What can hang from each mark:
kudo: mabe nukatip silup
nukatip: bukuzez kudo
godu: kudo tilok
silup: kudo tilok
kuvivi: kudo tilok
tilok: godu kuvivi silup
lirip: kudo

Every row comes from one small tree of marks. Brackets hold a mark, then the marks that hang from it, in alphabetical order. Every link used is in the known rows. Which tree was each row made from?
Known rows:
(kudo mabe nukatip (silup (tilok kuvivi))): [  2.9 -12.7 -13.1  24.6  -3.4   4.8 -13.1   9.1  -1.6  -6.5 -23.5 -12.5
  -6.2   2.1  11.9  -5.5 -12.1 -10.6  29.0  13.8  -5.9]
(silup (kudo nukatip) (tilok godu kuvivi)): [ -4.8   9.2  -2.4   8.4  10.6   0.8  17.0  -1.5   6.5 -10.1   9.8  10.6
 -15.1  -2.5  -7.8  -7.4  12.8 -32.3 -26.0  -1.2  16.0]
(lirip (kudo mabe nukatip (silup tilok))): [  5.8 -11.7  -8.2  18.3 -20.9 -15.9 -16.5  12.9 -11.3  18.9 -22.5   0.8
  -4.9  14.3   5.9   0.2 -34.6  17.7  24.3  17.4 -20.3]
(nukatip kudo): [  5.4   3.7   3.0 -29.3 -11.6  19.8  -2.4 -44.9  27.0  -0.6  16.5  -2.5
  18.5  -0.6  -2.3   4.5 -22.4  36.1  11.6 -14.6  -2.0]
(kudo mabe (nukatip bukuzez) (silup tilok)): [ 10.1 -18.0 -17.9   4.8 -11.6   6.5 -17.8   4.3 -10.8  -2.0 -37.4 -25.1
 -11.0  -8.3  24.5  -3.5  -4.5  -4.3  43.6  16.3 -13.1]
(tilok godu (kuvivi (kudo mabe)) silup): [ -9.1  19.1  22.4   7.4  16.5  -2.8   7.2   3.3  -1.4  -0.6  24.8  30.9
   3.7   7.5 -26.7  -8.0  11.1  -8.9 -31.2  -0.8  10.2]
(nukatip bukuzez): [ 16.3 -13.3 -11.1 -38.8   6.3   5.1   7.0 -33.5  10.2   1.7  -3.4 -28.7
  12.4 -10.4  12.0  -0.7   8.2  13.8  32.5 -27.3   2.9]
(nukatip bukuzez (kudo (silup (tilok godu kuvivi)))): [  1.2   4.7  -9.7 -16.9 -14.1  22.7  -6.8 -20.1  13.0 -10.2   8.1  -4.0
   9.3 -15.7   0.7  14.4  13.3 -12.2   1.6   4.2  -0.4]
(kudo nukatip silup): [ 11.2 -17.0 -26.9   2.1  -9.2   5.8  -5.1   0.6   8.2 -22.1 -22.0 -31.2
   6.3  -4.5  17.6   0.0 -20.7  15.9  30.4   1.0  -1.9]
(lirip (kudo mabe (nukatip bukuzez) (silup (tilok godu kuvivi)))): [ -0.7  -2.8  -5.5  16.2 -12.9 -15.1 -10.6  17.5 -18.4  13.5 -16.1  -2.0
  -7.8   7.3  11.0   7.4 -11.3  -4.2  18.0  13.7  -9.5]
(silup (kudo mabe (nukatip bukuzez)) (tilok godu kuvivi)): [ -8.0  11.7   9.9   2.3  11.1   0.8   8.5  -4.9  -7.5   5.9   1.5  11.4
 -26.4  -4.3   7.0  -7.1  17.5 -34.0  -4.2   3.9   8.3]
(lirip (kudo mabe (silup (tilok godu kuvivi)))): [ -0.6   0.7   8.2  21.1 -14.2 -20.1  -6.9  13.3  -8.5  28.2  -2.6  18.9
  -3.9  16.6 -11.4   3.2 -16.4   2.1  -4.6  16.4 -17.8]
(kuvivi (kudo (nukatip bukuzez)) tilok): [-12.7   3.4  -5.5  -9.5  20.4  -0.4  -0.4 -12.7  -1.1 -27.0  -1.6  -5.3
  12.7  -3.6 -11.9   0.3  15.6  13.7  24.8  -7.0  19.8]
(kudo mabe nukatip (silup (tilok godu kuvivi))): [ -2.2  -1.4  -5.1  30.1  -6.4   2.3  -8.4  18.4  -7.6  -8.4 -19.3  -9.5
 -11.8   1.9   8.8  -2.8  -4.1 -13.8   8.0  20.9  -3.4]
(kuvivi (kudo mabe) tilok): [-17.4  11.5  24.7   0.7  17.9  -7.4  -3.9 -16.8   0.0   3.3   7.1  24.4
   6.1  11.1 -28.4  -6.9   3.6  25.5  13.1   4.1   2.4]
(nukatip bukuzez (kudo mabe silup)): [  2.5   0.9   5.5 -28.8 -19.1  21.5 -19.2 -34.2   7.3  10.4  -4.2  -3.9
   2.8 -10.1  19.3  10.6 -13.3  22.3  41.0   5.5 -16.8]
(silup (tilok godu (kuvivi (kudo mabe nukatip)))): [ -5.6  14.6   8.4  11.6  10.4  -0.3   2.3   0.9   0.3 -10.7  11.7   7.4
  -3.3  -0.7 -14.6  -5.3  12.0 -14.6 -21.3   3.3   9.3]
(tilok (godu kudo) kuvivi silup): [  1.2   2.1  10.1   0.6   9.6  -1.5  17.0  14.0  -1.7   6.6  26.7  18.7
   7.5   4.1 -13.6  -3.1  18.7 -17.3 -46.6 -14.8  12.7]
(godu kudo (tilok kuvivi silup)): [  3.9 -12.5  -4.6  -2.3   9.2  -7.1  16.2  20.3   7.0  11.2  17.9   5.3
  13.4   6.8  -7.8   2.0   5.6  -8.4 -40.8 -27.0   5.6]
(nukatip bukuzez (kudo mabe)): [  3.1   4.8  13.1 -41.4  -9.5  21.1 -11.3 -49.9  10.3  15.2   5.8  -5.6
   6.3  -6.6  17.4   6.8 -11.4  30.1  39.7 -11.6  -8.5]

Write each row's tree:
[-16.5  13.8  12.1   9.2  14.4  -7.2  10.5   5.0  -2.5 -12.3  14.3  31.0
  12.9  10.1 -50.3  -7.4  23.5   6.1 -35.0   8.6  15.5] => (kuvivi kudo (tilok godu silup))
[ -7.1   3.6  -7.7   1.6  13.1  -4.1   2.4   7.3   6.9 -13.8   0.9 -15.2
   5.4  -2.4   6.4   9.1  -0.9  -1.3   5.3 -11.6   5.8] => (godu (tilok (kuvivi (kudo mabe (nukatip bukuzez) silup))))
[  6.5  -3.2 -10.2  -8.5 -23.6  20.4 -12.1 -23.0  22.7  -4.9   3.0   3.0
  12.5  -4.3  -9.6   5.2 -16.5  13.4   1.3  10.1 -11.6] => (nukatip (kudo (silup tilok)))
[  7.5 -14.0 -11.3  -5.5  -8.3   5.9 -15.6  -3.5  -9.3  -2.7 -33.2 -29.7
  -8.2  -7.1  36.1   0.4 -14.9  13.7  57.8   7.0 -11.4] => (kudo mabe (nukatip bukuzez) silup)
[  4.2 -11.6 -18.0   2.9  14.7  -4.5  23.3   3.1  20.9  -3.1   9.5  -9.6
  23.1  12.1 -22.0  -2.7   4.5  -6.5 -23.8 -28.9  14.7] => (godu (tilok kuvivi silup))
[ -4.1  10.4   7.0  13.5  -8.4  -0.6 -19.5  12.0  -9.9 -12.0 -10.9   8.3
 -13.9  -5.3   0.3  -3.6 -12.5   9.4   0.8  28.7 -13.0] => (kuvivi (kudo mabe nukatip (silup (tilok godu))))
[ -1.3   4.1  -1.3  -3.4  16.0   1.5  -2.3 -11.6  17.6 -17.0  17.8   6.6
  13.5  -5.4  -9.4   2.2  -1.9  -2.7   7.6 -10.4   5.5] => (tilok (kuvivi (kudo silup)))
[ -5.9   8.1  14.3   2.1   3.5   0.2   0.3  16.7 -15.1   1.1   7.4  -3.7
 -11.2  -7.3  26.5   9.2  10.7 -12.5  -5.4  -1.6   3.5] => (tilok (godu (kudo mabe (nukatip bukuzez) silup)) kuvivi)
[  0.1  -7.3  -2.2  -6.1  20.3   4.2   8.4 -12.9   3.1   5.9   3.3  13.5
  -3.0   4.7   2.8 -12.7   3.1 -21.6  20.6 -16.9  12.8] => (tilok kuvivi (silup (kudo mabe (nukatip bukuzez))))
[ -2.2   7.6  12.2   2.2   3.6  -2.0   9.4  13.2   0.4   0.0  22.0   6.1
  -0.3  -4.7   3.8   8.2  12.1 -11.5 -31.9  -6.4   4.4] => (tilok (godu (kudo silup)) kuvivi)
[ -4.2  13.2   5.3   2.8  12.1   1.2   1.6  -1.7  -3.3 -10.7   8.4   1.3
  -4.0  -6.9  -7.2  -2.5  21.1 -20.4 -12.3   0.4  10.5] => (silup (tilok godu (kuvivi (kudo mabe (nukatip bukuzez)))))
[  4.7  -6.9 -10.2  10.4 -14.5   4.3 -12.5  13.3 -17.5  -3.6 -33.3 -21.9
 -16.9  -8.4  22.0  -1.1   3.3  -7.6  22.6  23.5 -10.7] => (kudo mabe (nukatip bukuzez) (silup (tilok godu)))
[ -4.1  -8.6  -3.1   3.5   1.5  -4.2  -4.2  29.5 -11.1   6.0  -7.7 -16.2
  -7.9  -4.9  35.2  14.0  -2.2  -7.3   4.4  -8.1  -5.0] => (godu (kudo mabe (nukatip bukuzez) silup) (tilok kuvivi))
[  3.1   5.0   8.3  -6.7  -1.2  -2.5  20.2  -3.3   2.9  10.1  10.5  23.7
  -6.8   5.8 -21.8 -13.3   5.2  -2.2 -38.0   0.8   2.8] => (tilok godu (silup kudo))
[  1.0  -5.3   1.7  -9.2  10.6  -7.8  15.5   9.7  10.4   9.5  20.6  -5.8
   9.7   1.7   4.9   8.6   1.9   1.6 -30.0 -31.2   4.5] => (godu kudo (tilok kuvivi))
[  7.8  -9.1   8.7 -11.1   2.3  -0.9   6.5 -17.4   5.7  25.1  -0.1  25.9
  -6.2  10.4 -12.6 -19.8 -12.3   7.0   3.6  -3.8  -8.0] => (tilok (silup (kudo mabe)))
[  6.0  -7.0 -18.0  17.8 -22.3 -15.9  -4.9  20.2  -7.3   1.6 -14.5  -5.3
   0.6   8.8  -2.3   5.2 -21.7   9.5  -3.2  14.6  -9.2] => (lirip (kudo nukatip (silup (tilok godu))))
[ -4.8   3.2  -8.6   3.2  13.0  -6.4   9.9   5.1  19.9 -14.5  13.1  -6.0
  14.1   0.7 -12.8   7.7  -1.7   0.2 -17.6 -15.1   5.9] => (godu (tilok (kuvivi (kudo silup))))
[-24.3  17.5  13.1  15.1   6.6  -4.7  -9.7  14.5 -20.9 -18.0 -11.2   9.2
  -8.6  -1.5  -7.4   4.2  15.9   7.3  10.3  27.7   4.8] => (kuvivi (kudo mabe (nukatip bukuzez) silup) (tilok godu))
[  8.8  -2.5  10.2  -8.5  -7.4  -2.4  11.8  12.6  -7.3  13.8  12.4  14.1
   1.6   2.9 -10.9  -7.0   7.5   6.0 -45.6  -3.9  -1.9] => (tilok (godu kudo) silup)
[  4.3   2.7  -3.4   5.6   8.9   0.2  16.5  -6.3  12.2  -5.6  13.6  -3.1
   7.6   0.9 -21.9  -4.9  21.2 -20.7 -29.7  -9.9  12.7] => (silup (tilok godu kuvivi))
[  7.3  -1.5   6.3  -7.0  -7.6  -0.1   0.4   5.7 -14.0  10.6  -4.8  -6.4
 -12.2  -7.1   8.8  -3.4  14.0  -4.9 -16.9   3.4  -5.0] => (silup (tilok (godu (kudo mabe (nukatip bukuzez)))))
[  4.3   5.2  10.3 -11.9  -6.3  -1.6   8.2   5.5  -7.1  -0.1   7.9 -10.6
  -5.1  -4.5  15.8   2.1  -2.4  19.0 -23.1  -7.9   2.5] => (tilok (godu (kudo nukatip)))
[  7.2 -13.9 -11.8   7.3 -19.1 -13.8 -17.2   9.5 -16.1  18.6 -26.5  -6.8
  -5.7   7.0  14.5   3.7 -23.0  10.5  35.6  13.5 -18.6] => (lirip (kudo mabe (nukatip bukuzez) (silup tilok)))
